Each row was made from one small tree. The marks that hang from a mark follow it in brackets, in alphabetical order. Every link used is in the known rows. Write each row's tree.
In the rows, zero is written as 128.
Known rows:
Z(A E K M): [100 136 148 106 114 171 128 139 127 123 138 179 129 100  77 153  73 220
 150  84  67 186 153 119 131  47  84 130 160 125 148 120  56 148 213 141
 113]
W(G(E K M)): [112  86 111 174 120 193 126 125 103  96  94 155 152 138  88 154 115  70
 130 117 124  92 131 115 100 112  97 136 144 142 143 162  71 132 142 145
  66]
Z(E K W): [132 151 147 136 123 176 136 101  91 120 100 142 142  93 112 169  71 163
 151  81  47 159 154 140 147  82 103 142 155 122 141 124  65 114 192 147
  95]
X(F(M) P): [146 137  81 165 106 152 136 111  86 113 137 103 141  78 137 138  88  48
 107 102  61 128 107 114 116 131  86 168 132 141 121 142  89 118 181 134
  85]
F(M(Z(K W(G)))): [152 137 148 126 103 167 104  93 105  77 103 146 149  47 111 127  82 156
 134 128  46 132 152 142 112  94 107 175 157 130 110 156  74 132 198 151
 117]
V(C G(A E)): [124 103 134 151 116 152 113 128 117 110  78  95 146 136 147 175 120  62
  99  98  95  70 122 131 135 127  93 157 104  92 163 121 100 100 135 172
  67]
Z(W): [147 138 127 162 102 170 131 122  86 118  88 115 149 104 121 147  85 132
 121  92  67 129 129 138 129 108 113 158 145 149 132 149  66 102 181 163
  85]
W(G): [134 112 120 155 124 182 109 123 101 107  85 111 135  77  98 154  88 103
 107 107  78 130 124 105 107 111 105 136 139 159 114 147  88 121 187 174
 103]
W(G(M(F))): [135 118 111 147 112 189 122 115  94 108 106 135 139  83  85 113 108 102
 109 132 121 134 134 102 106 120  88 130 137 137 107 164  87 109 166 151
 113]
W(G(A E K M)): [108  75 104 189 127 167 131 143 106  82  90 147 150 152 110 150 129  66
 126 121 125  75 134 108 103 115  79 134 130 142 150 154  95 135 141 142
  57]
M(Z(A(D) K W)): [163 147 143 108  85 165 131 119  98  86 104 162 149 111 103 140  80 245
 130 105  59 162 148 159 126  76  89 176 183 141 147 163  56 139 204 146
 112]
Z(A B E W): [125 149 114 140  97 180 110 130 103 133 110 147 143 118 136 178  82 198
 151  59  29 191 151 138 142  67  98 151 165 155 118 134  47 104 213 154
 115]
W(G(A E M)): [129  85 113 187 124 171 113 143 109  88  83 127 146 125 122 146 126  73
 114 115 101  93 132 109 116 109  72 133 120 130 138 148 108 129 155 154
  68]
M(Z(A(D) B K)): [153 143 126  83  91 176 109 124 103  74 126 166 150 139 103 140  80 238
 109  98  50 173 148 146 117  70  90 160 183 131 128 164  61 128 211 142
  94]
F(M): [138 127 127 134 129 149 121 114  98 101 120 118 154  97 133 113  80  93
 107 114  62 128 123 114 119 117 108 152 140 130 119 138  70 115 169 155
  92]
W(G(E M(Z(A)))): [116 102 119 156  92 174 115 127 125  80  92 169 142 107 104 140 122 138
 113 132  91 132 139 121  92  82  74 136 148 137 133 178  67 140 150 150
  88]
M(F): [143 147 118 136 115 179 133 106  87 129 108 117 139 106 110 119  85 114
  94 118 106 147 119 101 123 116 119 148 138 125 131 152  88  85 165 150
 104]
M(Z(B E K)): [118 140 132 105 118 162 113  99  97  90 121 162 143 108 122 159  76 182
 126  95  41 171 166 137 124  69 103 130 168 112 121 137  74  90 179 144
  80]
F(M(Z(A))): [129 130 122 121  96 131 120 113 113  91 132 156 151  86 136 107  93 153
 108 132  55 152 130 118 102  92  96 158 154 131 119 161  50 134 164 149
 113]
X(F(M(Z)) P): [143 136  84 155  93 132 131 100  83  84 133 125 144  67 141 127  93  74
  92 121  58 121 114 124 100 128  85 173 141 138 120 154  90 111 163 132
  84]
M(F Z(K)): [138 149 142 110 103 168 137  84  89  99 112 149 139 102  95 111  81 158
  97 133  99 149 144 119 113  98 120 150 154 101 138 166  89  89 159 137
  98]
Z(A K W): [133 152 150 140  95 180 141 125 110 121  98 143 143 115  99 154  79 195
 144  82  41 155 136 136 132  73  95 160 160 131 140 155  54 130 214 145
 101]
V(C G(E(D))): [112 133 141 129 109 149 107 116 107 121  85  91 149 136 116 187 105  59
 115  99  94  60 121 126 126 113 105 151 121  96 154 133  73  95 150 188
  90]
M(Z(B E)): [122 129 110 124 112 153 107 110  92  93 114 153 144 111 138 155  89 166
 113  98  49 159 156 130 118  86 110 130 157 135 113 137  73  84 161 157
  86]
M(F Z(A B)): [131 149 108 108  78 169 110 112 100 109 126 157 139 120 116 120  95 192
  98 111  73 181 139 116 105  80 108 156 162 132 119 176  68  82 179 142
 118]
X(F): [135 129 101 172 122 175 132 125  94 107  98 110 140 102 108 167  92  79
 108  95  75 124 116 113 114 119 100 142 144 138 142 146  81  94 182 160
  79]
G(E K W): [110 117 116 156 112 155 138 126  97  88 124 129 146 179 105 171  94 105
 110 108 122  96 128 108 115 109 124 146 159 127 167 154  74 110 147 134
  56]
D(E): [127 123 123 132 134 172 118 113  88 119 108 111 154  86 108 149  93 106
 123 103  86 146 131 102 112 109 101 147 123 140 128 152  64  90 180 180
 101]
V(G(A E)): [145 105 114 170 129 162 121 155 117 114  88  96 139 125 159 175 106  63
  91 101  98  85 126 131 149 114 105 151 114 110 156 130  97 106 143 158
  66]
E(D): [123 143 125 143 117 137 124 124  81 108  99 101 149 119 109 145  83 101
 119  99  78 105 125 103 113  99 107 135 142 141 135 146  75 105 184 173
  97]
F(M(Z(B W))): [149 140 120 123  85 144  96 104  87  82 116 135 163  99 161 119  91 158
 120 107  32 137 150 153 116  97 122 184 159 140 103 161  57  86 188 157
  89]
V(C G(M(F))): [123 125 135 121  94 166 127 111 103 119 114 126 149 100 105 128 126  88
 107 132 117 106 122 137 113 141  86 146 119  97 117 152  73  90 140 164
  89]
F(M(Z)): [138 123 126 124 108 129 115  99  95  82 121 137 154  82 136 104  89 119
  99 140  62 127 131 121 107 112 113 158 145 125 116 153  69 114 150 155
  92]
G(K M(Z(A))): [ 95  99 115 145  82 129 151 127 100  77 121 197 159 144 101 121 123 163
 127 134  98 121 135 131  76  96  75 129 167 150 131 186  40 138 137 142
  69]
L(B): [135 112 127 142 123 145 133 138  92 105 111  92 146 114 100 153  75 100
 105  94  82 140 119 120 123 115  98 164 158 153 138 157  83 103 156 166
  67]
M(Z): [129 122 127 142 106 140 121 109  89  88  94 137 145 102 122 126  97 131
  91 126  78 122 129 127 102 109 109 140 146 137 131 160  80 103 149 160
  77]

Which tree is each row?
[ 88 127 118 161 104 125 143 139  83  72 133 139 162 199  87 162 113  90
 138 119 131  58 141 106 101  98 103 131 167 129 162 162  64 123 148 139
  48] : G(E(D) K M W)
[106 107 110 162 120 116 140 146  91  71 125 130 148 166 125 155 108 121
 113 113 106  90 128 101 108 117 103 143 151 144 151 142  84 125 162 140
  66] : G(A K W)
[112 139 128 158 103 133 126 140  84  79 123 113 156 169 103 158 111  97
 124 116 110  78 139 109 111  95  94 133 153 114 143 157  75 114 158 150
  61] : G(E(D) M W)
[103 102 131 127 104 155 130 115 105 117 100 133 151 125 105 171 106  84
 116 110 102  88 118 139 107 135 109 141 135 127 138 140  53 107 143 177
  72] : V(C G(K))
[153 116 107 126 124 135 110 146  84  65 133  97 158 125 121 156 104 146
 114 112 108 126 136  96 128 115  85 165 139 144 140 135  91 115 194 163
 107] : G(A(D(E)) W)
[125  92 110 172 106 161 112 158 101  96  91 148 139 107  98 151 108 156
 148 103 103  95 146 122 109 100 102 170 142 190 149 133  82 135 204 164
 108] : Z(M W(G(A K)))
[111 123 125 171 108 103 129 157  86  67 120 108 156 181 128 151 124  94
 123 113 114  58 140  98 117  99  79 137 140 106 154 145  98 118 155 145
  60] : G(A E(D) M W)
[138 150 130 133  98 183 122 117  89 141 117 149 131  88  99 134  81 189
 143 101  99 168 158 121 145  81 117 158 149 146 142 119  74  91 190 147
 135] : Z(E M(F) W)
[ 98 108 113 157 103 132 150 139  88  73 142 149 156 161  91 141 116 120
 123 126 117  98 132 118  92 116  94 124 164 142 129 165  58 127 151 143
  51] : G(K M W)
[116 131 148 118 128 171 129 129 108 121 123 158 135  91  79 150  72 180
 140  93  76 162 153 118 138  66  99 128 150 122 146 112  77 127 197 145
  96] : Z(E K M)
[121 172 152 133 122 152 138 107  79 120 101 131 146 100 104 174  68 154
 166  80  52 130 160 127 143  73 100 141 162 124 145 125  64 110 206 156
 114] : Z(E(D) K W)
[132 149 111 110 105 169 108  89  84 106 121 153 137 104 134 137  86 166
 105 106  78 177 157 117 127  89 118 139 157 123 120 144  83  63 154 141
 110] : M(F Z(B E))
[117 151 129 145 109 138 120 133  91  91 115  91 146 166 107 175  90  98
 111 102 100  80 132  91 124  89 115 145 149 117 159 144  84 105 170 159
  82] : G(E(D) W)
[107 144 145  95 116 135 131  97 119  91 146 186 144  80 127 132  79 185
 137 122  41 175 150 117 120  65  85 136 171 101 129 135  47 141 176 128
 122] : F(M(Z(A E K)))
[137 128 120 154 112 187 135 110  89 124 110 135 149 141 108 118 107  88
 105 127 126 126 130 113 126 111 103 143 133 100 147 160  91  92 127 131
  74] : G(E M(F))
[ 96 121 131 135 103 147 121 112 103 115  94 116 153 163 106 192 107  54
 128 104 113  48 122 127 115 120 115 152 132 110 171 136  61  98 135 181
  79] : V(C G(E(D) K))
[111 106 139 132  95 152 122 121 106 105  99 124 154 105 113 151 125  86
 113 120  87  89 120 150 108 134  80 132 121 110 112 144  57 111 144 182
  66] : V(C G(M))
[153 147  88 167  73 137 131  96  77  90 120 124 145  62 150 134  97  88
 118 108  47 122 123 147 113 126  93 196 152 148 121 159  77 100 176 134
  95] : X(F(M(Z(W))) P)
[106 108 120 155 103  95 132 143  91  42 132 152 150 121 142 141 131 160
 112 137 100 113 158 113 108  99  64 115 152 125 128 135  86 115 135 137
  70] : G(A M(Z(E)) W)
[114 159 137  99 105 162 142  90 109 111 135 185 130  94  94 134  83 207
 123 123  86 194 151 106 127  65  91 136 169 106 145 146  69 110 164 126
 133] : M(F Z(A E K))
[129 138  81 146  79 132 132 111  99  91 142 139 137  72 138 133 102 108
 109 117  51 153 112 119 102 109  71 177 150 144 121 163  71 129 177 133
 102] : X(F(M(Z(A))) P)
[121 119 141 140 106 177 113 115 114 125  84 101 144 122 123 180 109  69
 101 104  96  93 117 139 133 120 106 153 117  93 150 133  77  95 139 176
  72] : V(C G(E))
[137 113 118 176 136 164 113 132 103 108  78 124 133  75 143 172 100 128
 141  92  67 132 152 111 141  98  86 143 135 166 126 113  96 118 193 171
 124] : Z(E W(G(A)))
[119 150 120 116 101 153 132  99 104 115 123 173 130  86 116 130  92 185
 111 124  97 189 141  98 122  80  96 136 160 128 135 146  68 102 148 138
 139] : M(F Z(A E))
[167  98 110 147 110 146 125 175 100  82 115 121 153 122 147 139 113 108
  95 119 103  87 133 159 135 135  67 145 133 136 122 138  86 137 166 157
  73] : V(G(A(D) M))
[119 150 145 100 121 183 131 109 100 135 139 161 129  97  75 130  75 185
 134  99 106 179 157 107 142  74 104 137 154 112 155 118  86 110 189 131
 120] : Z(E K M(F))
[126 141 128 117 113 175 123 117  95 132 133 152 130  89  92 122  84 167
 116 113 116 174 148 100 140  85 109 137 140 134 141 119  86 101 173 142
 129] : Z(E M(F))
[148 146 129 139  86 181 121 121  87 137 113 129 137  97  95 117  87 179
 123 105 105 151 145 128 130  94 123 177 146 147 144 148  78  90 191 154
 121] : Z(M(F) W)
[110 155 142  94 112 182 133 122 122 142 149 180 124 100  63 131  78 227
 141 100  97 202 152  99 138  52  87 137 160 116 153 127  67 132 205 129
 142] : Z(A E K M(F))
[157 143 136  78  98 148 122 108 109  70 146 166 156 104 119 108  73 200
 109 130  60 163 134 137 116  86  84 169 178 119 131 158  58 159 189 136
 117] : F(M(Z(A(D) K)))
[139 139 128 128 121 149 129  91 102  68 126 146 150  80 113 138  88 113
 121 127  54 128 136 129 106 104  93 159 163 105 137 151  72 109 180 136
  91] : X(F(M(Z(K))))
[120  98 108 169 131 194 120 119 105 108  86 134 137 131  90 166  93  79
 120 107 107 103 125 103 111 107 120 145 147 149 152 150  80 120 153 157
  80] : W(G(E K))
[129 153 145 100 123 162 136  74  88 102 125 165 135  88 106 127  81 169
 114 123  93 172 157 111 129  86 108 131 160 100 144 140  86  90 153 129
 115] : M(F Z(E K))
[139  96 114 179 134 181 105 139 109  99  72 107 133 114 131 158 105  73
 101 108  97  99 127  97 124 107  97 144 118 137 149 135 112 118 163 160
  86] : W(G(A E))
